Each row comes from the steps of one walk. Every step used is in the known rows, and no mark comes twice. Write the walk behind each row, first mark first.
Known rows:
z/q: [-2.23 -0.03  1.05 -0.38  2.42 -0.68  0.81 -0.15  0.77  1.85 -1.39  0.12
  3.10  0.80 -0.49 -0.72  0.29  1.46 -0.38  0.64  3.13 -1.62 -0.15  1.10
  1.15 -0.42 -2.01  0.21]
z/b/h: [ 2.37  0.51 -0.05  0.69 -0.70 -0.73 -1.31 -0.48 -0.80 -0.64  0.40  0.01
  1.68 -0.18  0.82  1.18  0.82 -0.70 -0.88 -0.22  1.10 -0.86  0.11  0.73
 -0.40  0.37  2.64  0.28]
u/l/q/h: [-0.67  0.98 -0.82  1.92 -1.44  2.00 -1.40  0.79 -0.54 -2.27 -0.40  1.28
  1.53  0.36  2.08  0.73 -0.78 -0.39  2.23  1.19 -4.26 -0.44  0.03 -0.36
 -1.31 -0.41 -1.35 -0.06]
s/q/h/b/l/u: [-1.08 -0.13 -1.56 -1.87  1.09 -0.08  0.24  0.13 -0.52  0.33 -1.75 -0.60
 -0.83 -0.75  0.67  0.48  0.34 -1.78 -0.23  0.08 -0.70 -0.32 -1.10 -2.21
 -0.40 -0.31 -0.43 -0.51]
z/b/u/l/q: [ 0.16 -0.66 -0.41 -0.81 -1.69  1.70 -1.31 -0.46 -1.13 -2.90 -0.87 -0.10
  1.82  0.20  2.89 -0.14 -2.03  0.36  0.97 -1.82 -3.88  0.37  1.83 -0.67
 -0.16 -1.08 -2.59 -0.70]
l/u/b/h/q/s: [ 2.35 -0.94  1.29  0.94 -2.17 -0.99  1.18  2.93 -0.06  4.76  1.68  0.85
 -0.09  0.61 -2.61 -0.65  2.35  1.62  0.07 -0.86  0.63 -0.52  0.36  0.83
  0.26  0.88 -0.17 -0.18]
b/u/l/q: [-0.02 -0.67 -0.08 -0.54 -2.35  1.67 -1.26  0.60 -0.61 -2.25 -0.50  0.13
  1.30  0.15  2.29 -0.14 -1.83  0.48  1.09 -1.82 -2.11  0.51  1.65 -1.53
 -0.03 -0.90 -2.31 -1.09]
q/z/b: [-1.32  0.44 -0.40 -0.65  3.48 -0.42  0.03 -3.21  0.29 -2.94 -0.77 -0.42
  0.64 -0.16  1.15  0.09 -0.27 -0.24 -0.43  1.76 -3.92  0.03 -1.74  2.75
 -0.71 -0.16  0.09  1.24]
b/l: [ 0.21  0.49 -0.09 -1.56  0.12 -0.57 -0.01  0.54  2.09 -0.40 -1.18 -0.66
 -0.56 -1.21  2.69 -0.23 -0.58 -0.23 -0.58  0.13  7.07  1.48 -1.34 -1.39
  0.30 -0.31  0.03  0.12]
l/u: [-0.70 -1.81 -0.36 -2.26 -0.84 -0.37  0.76  0.13  0.34  1.05 -1.70 -0.65
 -1.31  0.11 -0.50  1.00  0.29 -1.00 -0.21 -1.98  1.31  0.22 -0.95 -1.37
 -0.40  0.54 -0.42 -1.22]
e/q: [-0.06 -0.63  0.69  1.36  1.47 -0.26  1.31 -0.72  1.43  0.21 -0.11 -0.84
 -1.75  1.20  0.11  0.76 -0.32  1.93  0.53 -1.72  6.26 -0.51  0.25  1.53
  0.46  1.15 -0.46 -0.57]
z/b/h/q/e: [ 0.76 -1.43 -0.03  1.44  0.58 -1.39  0.51 -2.71 -1.10  0.68  1.03  0.55
 -2.47  0.34 -2.40 -0.52  1.57  0.35 -0.12 -0.12 -1.70 -1.07  1.34 -1.42
  0.44  1.32  1.96  0.26]
h/q: [ 0.20 -1.95  0.42  0.68 -1.05  0.00  0.28  0.14  0.71  1.31 -0.50  0.19
  0.07  1.15  0.24 -0.49  0.29  1.38  0.11 -1.49 -0.11 -0.34  1.11  0.24
  0.91  1.64 -0.80  0.01]
u/b: [-0.37  0.62  0.63 -1.65 -0.31  0.02  1.39  0.11  0.67  0.06  1.42 -0.76
 -1.80 -0.08 -2.13 -0.62 -0.70 -1.15 -0.75 -1.12  1.90  1.39 -0.28  1.95
 -0.73 -0.54  0.53  0.17]
s/q/h/b: [-1.64  2.20 -1.26  1.26  2.15  0.69 -0.03 -0.02 -1.06 -0.23  2.12 -0.65
  0.10  0.72 -2.59  0.57 -0.61 -1.34 -0.41  3.84 -4.85 -1.02 -0.37  1.48
 -0.26 -0.28  0.40  0.61]
h/q/z/b/u: [ 0.74  0.25  0.50 -0.43  1.00 -0.85  2.13 -3.47 -0.30 -1.95 -0.84 -0.80
  1.93 -1.01  0.01 -0.08 -1.71  0.36 -1.59 -1.01 -5.20  0.09  0.91  0.84
 -0.66  0.44 -1.59  0.15]
u/l: [-0.45  0.61 -0.08 -0.98 -2.23  1.05 -0.05  1.56  1.06 -0.88 -0.95  0.21
 -0.34 -0.88  1.91  0.24 -1.58 -1.02  0.73  0.39 -1.17  1.60 -0.55 -0.15
  0.31 -1.88 -1.35 -0.07]
e/q/h/b/u/l: [ 0.29  2.08 -0.04  0.29 -1.56  1.10  1.82 -0.18 -0.43 -1.73 -0.58 -0.20
  0.86 -1.40  0.85  0.45 -2.53 -1.08 -0.20  0.28 -4.96  0.98  1.13 -0.27
 -0.12 -2.20 -2.11 -0.30]
b/h/q: [ 1.73 -1.46  0.58  1.98 -2.04 -0.35 -0.87  0.94 -0.13  1.39  0.09  0.97
  1.01  0.56  0.40 -0.08  1.64  1.00 -0.08 -1.67  0.88 -1.34  1.49 -0.80
  0.72  1.82  1.31 -0.17]
u/b/h: [ 1.78  1.07  0.78  0.48 -1.86 -0.59 -0.50  1.35 -0.30  0.37  1.96  0.38
 -0.19 -0.69 -1.43  0.31  1.24 -1.26 -0.83 -1.11  3.62 -0.12  0.14  0.10
 -0.79  0.07  3.47 -0.19]
l/b/h: [ 1.05  0.64 -0.14  0.58 -0.83  0.20 -2.52  0.68 -1.26  0.15  1.06  0.19
  0.22 -0.14 -1.29  1.22  0.64 -1.51 -0.53  0.47  1.42 -0.01  0.07 -0.37
 -0.10  0.21  4.28  0.07]
e/q/z/b: [-1.20  0.28 -0.27  0.35  4.42 -0.42  0.57 -3.78  0.24 -3.06 -1.04 -0.46
  0.07  0.27  1.50  0.23 -0.08  0.67  0.03  0.90 -2.51 -0.63 -1.28  3.31
 -0.57  0.14 -0.19  1.10]
s/q: [-1.15 -0.43 -0.82 -0.04  1.81 -0.14 -0.56  1.63  0.55  1.43  1.38 -0.86
 -1.05  0.86 -1.89  0.15 -0.78  0.47  0.80  0.68  0.07 -1.50 -0.62  0.58
  0.34  1.17 -0.92 -0.16]
l/b: [-1.51 -0.08 -0.64 -1.55  1.15  1.15 -1.48 -0.80 -0.69 -0.34  0.23 -1.09
 -1.28  0.77 -1.87  0.63 -1.46 -1.50 -0.27  0.99 -1.12  1.62 -0.37  1.32
  0.26 -0.19  1.60  0.53]
l/b/h/q/z: [-1.85 -0.17  0.37  1.96  1.97 -0.20 -1.33 -0.68  0.05 -1.40  0.16  1.69
  0.00 -0.51 -0.38 -0.56  2.07  0.37  0.41  1.62 -3.05 -0.90 -1.02 -0.32
 -0.17  1.05  2.55  0.72]
e/q/z: [-2.64  0.35  0.80  1.81  3.98 -0.66  0.80 -1.39  1.88 -1.97 -0.05  0.55
 -1.74 -0.19 -0.11 -0.05  0.99  1.45  0.80  1.30  2.41 -0.57 -2.10  1.10
 -0.41  0.80  0.76  0.12]
b/h: [ 1.90  0.49  0.58  1.22 -1.92 -0.80 -1.23  1.55  0.23  0.66  1.17  0.44
  0.61 -0.44 -0.39  1.12  1.16 -0.45 -0.60 -0.24  4.75 -0.61 -0.18 -0.97
 -0.21  0.72  3.13 -0.51]

Write each row's walk:
[-0.10  1.25 -0.12  3.18  0.81  0.50  1.04 -0.54  0.68 -0.65 -0.20  0.44
 -0.13  0.68  0.27  1.38 -0.31  0.63  1.38  0.63  0.86 -1.06 -0.39  1.32
 -1.11  0.98 -0.55  0.04]
e/q/h
[-1.00 -0.85 -0.31 -0.64  1.35 -0.56  0.02 -2.00 -0.47 -0.98  1.34 -0.09
 -3.82  0.06 -1.56 -1.21  0.30  0.14  0.49 -0.23  2.39  0.46  0.41 -2.34
 -0.11  0.11  0.97 -0.29]
u/b/l/q/e
[-0.33 -1.31 -0.66 -2.88 -0.43 -0.59  0.51  0.26  0.82  0.55 -2.73 -0.62
 -1.27 -0.97  1.80  0.54  0.32 -1.13 -0.34 -1.89  3.68  0.78 -1.43 -2.62
 -0.27 -0.03 -0.48 -0.97]
b/l/u
[ 1.34 -0.17  0.96  0.10 -2.31  0.32  0.41  2.82  0.24  2.18  1.51  0.23
  0.68  0.56 -0.87 -0.47 -0.46  2.00  0.97  0.12 -0.12  0.70  0.31  0.55
  0.15 -0.72 -2.67 -0.66]
b/u/l/q/s
[-0.40 -0.59 -0.25 -1.37 -0.09  0.90 -1.70  0.33  0.09 -1.99 -0.04 -0.22
 -0.16  0.35  2.47 -1.05 -0.33  0.48  0.61 -1.73  4.00  0.68  0.49 -0.95
 -0.20 -0.24 -0.50 -0.40]
u/b/l/q
[-0.01 -1.14 -0.25  1.29 -0.07 -0.47 -0.14 -1.69 -1.48  0.59  0.90  0.95
 -3.03 -0.06 -2.65 -0.57  1.14 -0.35  0.45  0.27 -3.11 -0.30  1.38 -2.18
  0.68  0.47  2.27  0.25]
u/l/b/h/q/e
[-0.81 -0.97 -0.39 -0.46 -1.78  1.91 -2.21  1.21 -0.30 -2.07 -0.41  0.42
  0.61  0.77  2.71 -0.19 -1.05  0.43  1.76 -0.94 -0.90  0.41  0.77 -0.88
  0.18 -0.87 -1.69 -0.72]
u/l/q
[ 1.12 -1.39  0.06  1.53 -1.25  0.36 -1.76  0.41 -1.20  0.95  0.05  0.79
  0.80  0.79 -0.18 -0.01  1.25  0.29 -0.01 -1.20 -1.48 -0.89  1.71 -0.43
  0.83  1.49  2.11  0.25]
l/b/h/q
[-0.83 -0.61 -0.93 -2.94  0.35 -0.40  0.56 -0.23  0.03  0.25 -2.00 -0.96
 -1.19 -0.84  0.98  0.38  0.33 -1.68 -1.01 -0.77  2.21  0.73 -1.09 -2.26
  0.01 -0.56 -0.03 -0.71]
h/b/l/u
[-1.61  1.64  0.15  1.94  1.49  0.15  0.68 -0.09  0.21  0.52 -1.08  1.08
  3.21  0.39 -0.20  0.31  0.09  0.32  0.76  2.27 -1.42 -1.85 -0.62  1.03
 -0.61 -0.13 -1.58  0.58]
z/q/h
[ 2.50 -0.73  1.45  1.83 -2.16 -1.08  0.64  3.05  0.62  4.65  1.93  0.84
  0.51  0.90 -2.15 -0.40  2.00  2.37  0.17  0.22  1.83 -0.59  0.23  1.00
  0.70  1.21 -0.11 -0.02]
b/h/q/s
[ 0.12  1.33 -0.02 -1.14 -1.07  0.57  1.24 -1.10  0.02 -2.71 -1.59 -0.05
  1.33 -2.03  2.13  0.05 -2.50 -1.13 -0.23  0.03 -6.41  1.41  0.19  0.13
 -0.39 -2.22 -2.29  0.18]
q/z/b/u/l
[-2.14  2.39 -0.34  1.06  2.45  0.42  0.67 -0.82 -0.99 -0.03  0.77 -0.18
  2.19  0.70 -1.93  0.15 -0.14 -0.82 -1.00  3.81 -3.13 -1.07 -0.13  1.68
  0.15 -1.08 -0.17  0.81]
z/q/h/b
[ 1.27 -0.15  1.53  1.40  0.39 -0.99  2.15  1.87  1.66  3.91  1.77 -0.42
 -1.44  1.32 -2.42  0.17  0.65  2.99  0.56  0.18  5.77 -0.01 -0.68  2.61
  0.48  0.75 -1.40 -0.28]
e/q/s
[ 0.75  0.54 -0.76 -2.08  1.34 -0.49 -0.18 -1.45  1.09 -1.64 -1.90 -1.11
  0.48 -1.02  3.86 -0.16 -1.02 -0.47 -0.91  0.08  3.20  1.22 -1.06  0.31
  0.15 -0.67 -0.45  0.88]
z/b/l
[ 0.97  1.03 -0.37  0.40 -1.62  0.88 -2.71  1.23 -1.44 -0.49  0.47  0.64
  0.45 -0.74 -0.10  1.06  0.24 -2.04  0.02  0.62 -0.67  0.45  0.20 -0.80
  0.04 -0.94  3.56  0.18]
u/l/b/h
[ 2.10 -1.46  0.14  1.61 -1.21 -0.30 -0.96 -0.46 -0.86  0.44 -0.43  0.67
  1.71  0.72  1.28 -0.04  1.36  0.81 -0.28 -1.72 -1.68 -1.51  1.71  0.41
  0.63  1.55  0.96  0.39]
z/b/h/q
[-1.69  0.50 -0.98 -1.75 -0.11  2.11 -1.75 -0.09 -0.96 -1.15 -0.71 -0.46
 -0.88 -0.12 -0.12  0.45 -2.08 -2.23  0.50  1.26 -4.44  2.18 -0.26  0.83
  0.45 -1.87  0.70  0.68]
u/l/b
[-2.25 -0.50  0.59  0.06  3.12 -1.68  1.77 -2.40  0.02  1.68  0.38  0.16
 -1.53  0.44 -3.65 -0.98  0.78  0.85 -0.21  1.42  1.81 -1.16  0.01 -0.96
  0.84 -0.04 -0.17  0.13]
z/q/e
[-0.84 -0.04 -1.17 -2.10  0.30 -0.12  0.54 -0.27 -0.21 -0.02 -1.99 -0.55
 -0.77 -0.94  1.13  0.64  0.38 -1.92 -0.63 -0.23  0.59  0.46 -1.20 -2.21
 -0.48 -0.55 -0.05 -0.58]
q/h/b/l/u
[ 2.78 -0.71  1.15  1.59 -1.48 -1.03  0.52  2.06  0.06  4.02  1.59  0.64
  1.13  0.96 -1.49 -0.40  1.87  2.26  0.04  0.20  0.14 -0.72  0.43  1.78
  0.58  1.00 -0.33  0.38]
z/b/h/q/s
[ 0.47  0.46  0.30 -1.51 -0.47  0.15  0.97 -1.71 -0.70 -0.42  0.11 -1.55
  0.37 -0.65 -2.40  0.65 -2.92 -0.95 -1.69 -1.06 -1.97  1.57  1.24 -0.07
 -0.29  0.02 -0.19 -0.48]
l/b/u
[-1.42 -0.21  0.71  2.26  1.46 -0.70 -0.68 -0.21  0.77 -1.20  0.13  1.84
  0.22 -0.63  0.05 -0.62  2.33  0.88  0.39  1.31 -1.41 -1.18 -1.23 -0.53
 -0.22  1.30  2.02  0.45]
b/h/q/z
[ 1.70 -1.04  0.71  1.51 -2.03 -0.19 -0.37  0.76 -0.51  1.17  0.62  0.95
  0.43  0.37 -0.40 -0.61  1.67  0.45 -0.22 -2.21  0.05 -1.01  1.71 -0.10
  0.34  1.31  1.53  0.08]
u/b/h/q
[-0.49  1.38 -0.47 -1.60  1.19 -0.31 -0.01 -0.05  1.02 -0.79 -0.10 -1.18
 -0.49 -0.97  1.54 -0.38 -0.59 -0.98 -1.56  1.65  4.71  1.48 -0.94 -0.83
  0.72 -1.08  0.66  0.43]
h/b/l
[ 0.05 -0.97 -0.86 -1.22  0.65  0.83 -2.26 -0.91 -0.30 -2.69 -1.12 -0.52
  1.17  0.68  4.12 -0.45 -0.65  0.86  0.58 -1.19  2.14  0.09  0.46 -0.57
  0.08 -0.02 -1.08 -0.09]
z/b/l/q
[-1.25  2.29 -0.66  0.89  1.06  0.62  0.43 -0.59 -0.65 -0.78  1.61 -0.59
  0.33  0.46 -1.91  0.75 -0.60 -1.53 -0.97  3.50 -2.92  0.11 -0.38  1.35
 -0.42 -0.61  0.88  0.55]
q/h/b
[-0.86  1.36 -1.16  2.24  1.05  0.55 -0.27  1.00  0.06  0.25  0.87  0.39
  0.27  0.40 -1.14  0.93 -0.67 -0.36  1.54  2.30 -3.55 -1.73 -0.95  0.74
 -1.18  1.00 -0.75  0.32]
s/q/h
[-0.71 -0.44  0.18 -2.79 -0.53 -0.05  1.69 -0.15 -0.10  0.48  0.01 -0.74
 -2.29 -0.26 -2.04 -0.27 -0.03 -1.80 -0.66 -2.51  0.41  1.09 -0.45  0.69
 -1.06 -0.49  0.15 -0.53]
l/u/b
[ 1.36 -0.40  0.45 -0.38 -0.17 -0.23 -0.38  1.78  0.47  1.92  1.09 -0.20
  0.65  0.93  0.45 -0.66  0.42  2.30  0.60  0.60  2.78  0.40 -0.48  1.17
  0.23 -0.11 -1.81  0.07]
z/b/l/q/s
[-0.15  1.29 -0.42 -0.90 -0.36  0.64  0.90 -0.68 -0.29 -2.43 -1.23 -0.10
  1.16 -1.87  1.67 -0.08 -2.51 -0.95  0.18  0.22 -7.65  0.65  0.18  0.24
 -0.30 -1.98 -2.66  0.20]
s/q/z/b/u/l
[-0.79 -0.35 -0.66 -0.92  0.55  0.95 -2.21  0.06 -0.31 -2.05  0.22 -0.57
  0.45  0.71  2.47 -0.60 -0.37  0.55  0.18 -0.08  3.09  0.26  0.50 -1.34
  0.46 -0.31 -0.27 -0.40]
h/b/l/q
[ 1.12 -0.41  0.79 -0.17 -0.77 -0.28 -0.29  2.75  0.99  2.51  1.51  0.01
  0.12  0.86 -0.18 -0.70  0.59  2.37  0.76  0.55  4.64  0.53 -0.67  0.29
  0.30  0.08 -1.52 -0.31]
b/l/q/s
[ 0.13  1.06  0.13 -2.25  0.22 -0.36  0.67  0.37  1.55 -0.63 -0.40 -0.74
 -1.39 -1.50  1.55 -1.01 -0.69 -1.02 -0.85 -0.66  5.96  1.96 -1.07 -0.34
 -0.26 -1.01  0.31  0.44]
u/b/l
[ 0.49 -1.12  0.37  1.38  0.03 -1.34  0.96 -1.77 -0.86  1.14  1.81  0.75
 -3.32  0.08 -3.58 -0.92  1.75  0.16 -0.09 -0.55 -0.42 -0.68  1.29 -1.71
  0.27  1.19  2.39  0.05]
u/b/h/q/e
[ 1.54 -1.58  0.47  0.94 -2.12 -0.24 -0.19  0.70 -0.89  1.38 -0.08  0.96
  0.22  0.26 -0.29 -0.45  1.99  0.07 -0.19 -2.92 -0.66 -1.14  1.67 -0.76
  0.16  1.33  1.32 -0.28]
l/u/b/h/q
[-1.40  0.05 -0.93 -2.02  1.32 -0.28  0.67 -0.37 -0.49  0.45 -2.66 -0.29
  0.58 -0.75  1.11  0.18  0.70 -1.45 -0.62  0.00  0.43 -0.38 -0.98 -2.10
 -0.08 -0.87 -0.88 -0.39]
z/q/h/b/l/u
[ 0.98  0.99 -0.09 -1.49 -2.13  0.72  1.29 -0.75 -0.11 -1.97 -1.58 -0.51
  1.44 -1.63  2.17  0.30 -2.99 -1.19 -0.42 -0.84 -5.36  1.55  0.88  0.18
 -0.14 -2.16 -2.69 -0.03]
z/b/u/l
[ 1.48 -1.04  1.33  0.98 -1.45 -0.82  1.44  2.53  1.18  4.56  1.58  0.28
 -0.07  1.23 -2.21 -0.70  1.11  2.63  0.28  0.35  1.34  0.07 -0.03  1.70
  0.79  1.08 -1.62  0.11]
h/q/s
